Each row comes from the steps of one path. Every step used is in the known rows, and no mark comes twice. Write the path behind each row, first mark first.
In the rows, 128 means zero.
Known rows:
suve/rugo/kepufo: [164 103 200 135 155 154 113 138 120  92 123 121 154 147 132 122 139 102
 143 106 117 126 114]
rugo/mami/bito: [155 134 197 117 132 138  96 131 159  61 117 130 156 122 142 151 162  97
 134 111 131 168 137]
rugo/badok/bito/suve: [160 186  94 188 108 148 173  99 142  88 129 149 136 111 117 128 192 123
 146 124 175 151 106]
badok/bito/suve/rugo: [185 144 127 157 134 114 120 121 122  62 145 107 110 122 138 111 190 117
 157  73 158 108 145]
rugo/mami: [144 163 156 144 103 124 148 138 146  93 123 135 173 140 128 130 165 126
 153 110 145 152 120]
suve/rugo/badok/bito/lunimu/mami: [160 122 163 174 145 135 130 148 123 106 156 154 151  97 120 102 210 112
 127 123 170 125  98]
mami/bito/rugo: [145  93 136 111 141 143  48 101 111  94 127 109 111 110 154 142 145 109
 101 144 123 171  99]
bito/lunimu/suve/rugo/mami: [155 130 139 110 117  84  99 140 104  93 160 116 186 109 138  66 178  80
 172 108 139 105  86]
lunimu/suve/rugo: [170  82 169  81 133 124  74 142 102 126 161  88 133 105 122  83 142  87
 143  87 134  85 105]
rugo/mami/bito/lunimu/suve: [147 142 165  97 124 102  80 115 142  64 147 125 173 112 142  87 171  73
 163 126 130 146 103]
badok/bito: [156 135 149 154 126 133 153 110 137  92 152 136  92 118 119 118 160 161
 135 119 137 122 151]
mami/bito/lunimu/suve: [127 106 144  78 150 102  52 105 120  92 162 120 125  96 150  84 137  67
 140 146 111 121 105]
fome/bito: [148 102 112 155 121  99 128 141 110 143 118 145  90 117 164 141  94 105
 112 100 123 157 134]
mami/bito/lunimu/suve/rugo: [157  79 173  73 166 105  37 125 108  80 159 106 130  82 157  95 143  53
 133 124 111 112 115]
rugo/badok/bito/mami: [131 151 108 165  83 152 147 103 130  89 119 168 167  84 121 101 181 126
 150 155 159 153  93]
badok/bito/mami: [132 136 113 134  96 112 110 106 124  68 137 143 135 101 132  74 172 135
 167 129 137 123 122]
badok/bito/lunimu: [134 152 104 170 127  99 152 111 124  82 162 157 115 115 131  97 171 155
 142 150 131 126 136]
fome/bito/kepufo: [120 139  84 150 123  82  90 112  90 135  97 127 105 129 179  95  71  95
 141 119  99 178 114]
fome/bito/mami: [123 102  82 136  92  80  90 136  99 125 100 153 134  94 183  96 107  82
 144 114 118 160 109]
lunimu/mami: [116 128 162 118 148 128  96 153 154 148 140 116 123 149 113  87 153 117
 147 104 153 108  90]
rugo/suve: [125 149 140 107 125 132 136 123 157  99 124 124 150 125 102 155 153 109
 142 143 164 138 131]
rugo/badok: [128 147 122 160 110 166 159 121 134 140 114 152 161 109 115 149 141 115
 115 153 149 161  98]
suve/rugo/badok: [160 108 157 152 130 160 134 150 111 122 116 137 165  91 128 160 157  94
 103 126 149 143 116]
lunimu/mami/bito/kepufo: [ 96 133 177  89 181 125  12 119 149 104 124  98 123 142 142  65 130  77
 156 115 123 138  92]
suve/rugo: [161  92 164 122 147 127 104 155 106 114 129 114 136 110 139 138 144 105
 115 104 131 116 143]

Which path is each row?
[175 157 127 182  82 128 144 104 123  70 145 137 136 137 126 113 213 170
 142 116 164 163  94]  badok/bito/rugo/mami
[153 152 106 156  82 123 116 119 111  99 118 123 172 145 140 128 188 141
 138 128 152 178  68]  bito/rugo/mami
[ 95 142 114 131 146  87  99 143 134 139 155 141 145 141 129  68 164 110
 158 139 142 111  81]  bito/lunimu/mami
[191  86 227  73 135 129  56 143 127  69 152  89 159 102 135 100 166  60
 151  70 135 115 114]  lunimu/suve/rugo/mami/bito
[161 111 145 159 105 149 122 134 108  76 127 152 175  69 131 115 192 104
 135 126 157 138 111]  suve/rugo/badok/bito/mami
[168 123 141 185 128 138 153 133 108  85 144 160 153  77 130 133 191 116
 117 143 155 139 124]  suve/rugo/badok/bito/lunimu
[147 103 124 102 137  88  83 131  88 116 170 113 151 100 142  68 152  85
 152 123 128  89  90]  bito/lunimu/suve/rugo
[169 128 169 139 134 115 120 104 108  62 186 130 128 121 124  47 179 118
 180 118 130  95  95]  badok/bito/lunimu/suve/rugo/kepufo
[184  95 224 110 148 136  75 155 134  53 117 115 164 106 151 160 172  74
 122  81 131 153 151]  suve/rugo/mami/bito
[124 153 135 158 141  95 128 125 147 101 178 151 110 133 118  64 194 146
 156 132 154 107 108]  badok/bito/lunimu/mami
[130 137 156  95 177 122  37 133 165 101 141  97 113 146 138  90 167  64
 162  82 156 119 100]  lunimu/mami/bito/suve
[146 117 116 123 123 110 111 128  91 121 159 131 178  86 130  82 165  76
 141 143 145 111  69]  bito/lunimu/suve/rugo/badok
[167 150  97 156 130 137 116 134 113 100 113 116 167 110 140 137 175  67
 142  99 164 138 104]  bito/suve/rugo/badok
[165 132 154 122 124 141  92  97  94  95 149 102 148  93 119  60 162  92
 159 114 144 117  77]  lunimu/suve/rugo/badok/bito/kepufo
[153 113  79 152  95 100 113 120 104 125 113 132 117 113 154 153 140 106
 112 131 157 192  94]  fome/bito/rugo/suve
[139 108  80 136 111  62 106 126  91 145 153 141 109 100 166  76 105  81
 140 120 118 129  97]  fome/bito/lunimu/suve
[116 137  93 105 123  84 100 113 106 128 170 124 146 115 134  57 140 100
 162 145 124  98  81]  bito/lunimu/suve
[158 142 148 171 132 153 124 116 103  81 120 132 152  98 129 113 163 114
 130 128 141 150 111]  suve/rugo/badok/bito/kepufo
[139 137  77 173  93 160 129 105  97 143 116 140 160 112 127 143 168 134
 101 168 163 181  52]  bito/rugo/badok
[164 115 201  71 142 117  22 120 112  61 132  75 167 111 148  68 148  50
 174  84 115 129  93]  lunimu/suve/rugo/mami/bito/kepufo
[144 142 126 103 158 124  60 110 145  73 118 100 116 120 154 134 137  67
 139 107 127 144 135]  mami/bito/suve
[165  90 138 138 134  84  98 130  78 119 150 136 129 115 172  70 112  59
 157 103 108 130  81]  fome/bito/lunimu/suve/rugo/kepufo
[166 109 192 125 152 111  75 153 122  47 130 133 179 101 163 143 182  67
 132 112 128 154 143]  suve/rugo/mami/bito/lunimu
[146 110 140  95 135 143  58  98 138  71 121 107 132 107 135 167 167  93
 110 156 150 181 106]  mami/bito/rugo/suve
[173  96 162 105 118 148 105 134 107 134 150 111 157  89 115 104 155  77
 127 112 152 108  82]  lunimu/suve/rugo/badok
[158 167 153 124 131 122  84 122 160  43 112 113 163 141 150 136 177  73
 165  86 146 162 126]  rugo/mami/bito/suve
[177 107  92 160 133  79  94 148  97 115 112 114 107 114 182 131 123  62
 138  59 138 145 134]  fome/bito/suve/rugo
[181 106 194  94 112 116  90 147 117  99 152  96 172 116 127  86 170  87
 161  74 150 102  98]  lunimu/suve/rugo/mami
[155 119 178 119 173 149  38 150 153  95 129 107 140 117 136 115 192  37
 143  82 170 133  89]  lunimu/mami/bito/suve/rugo/badok
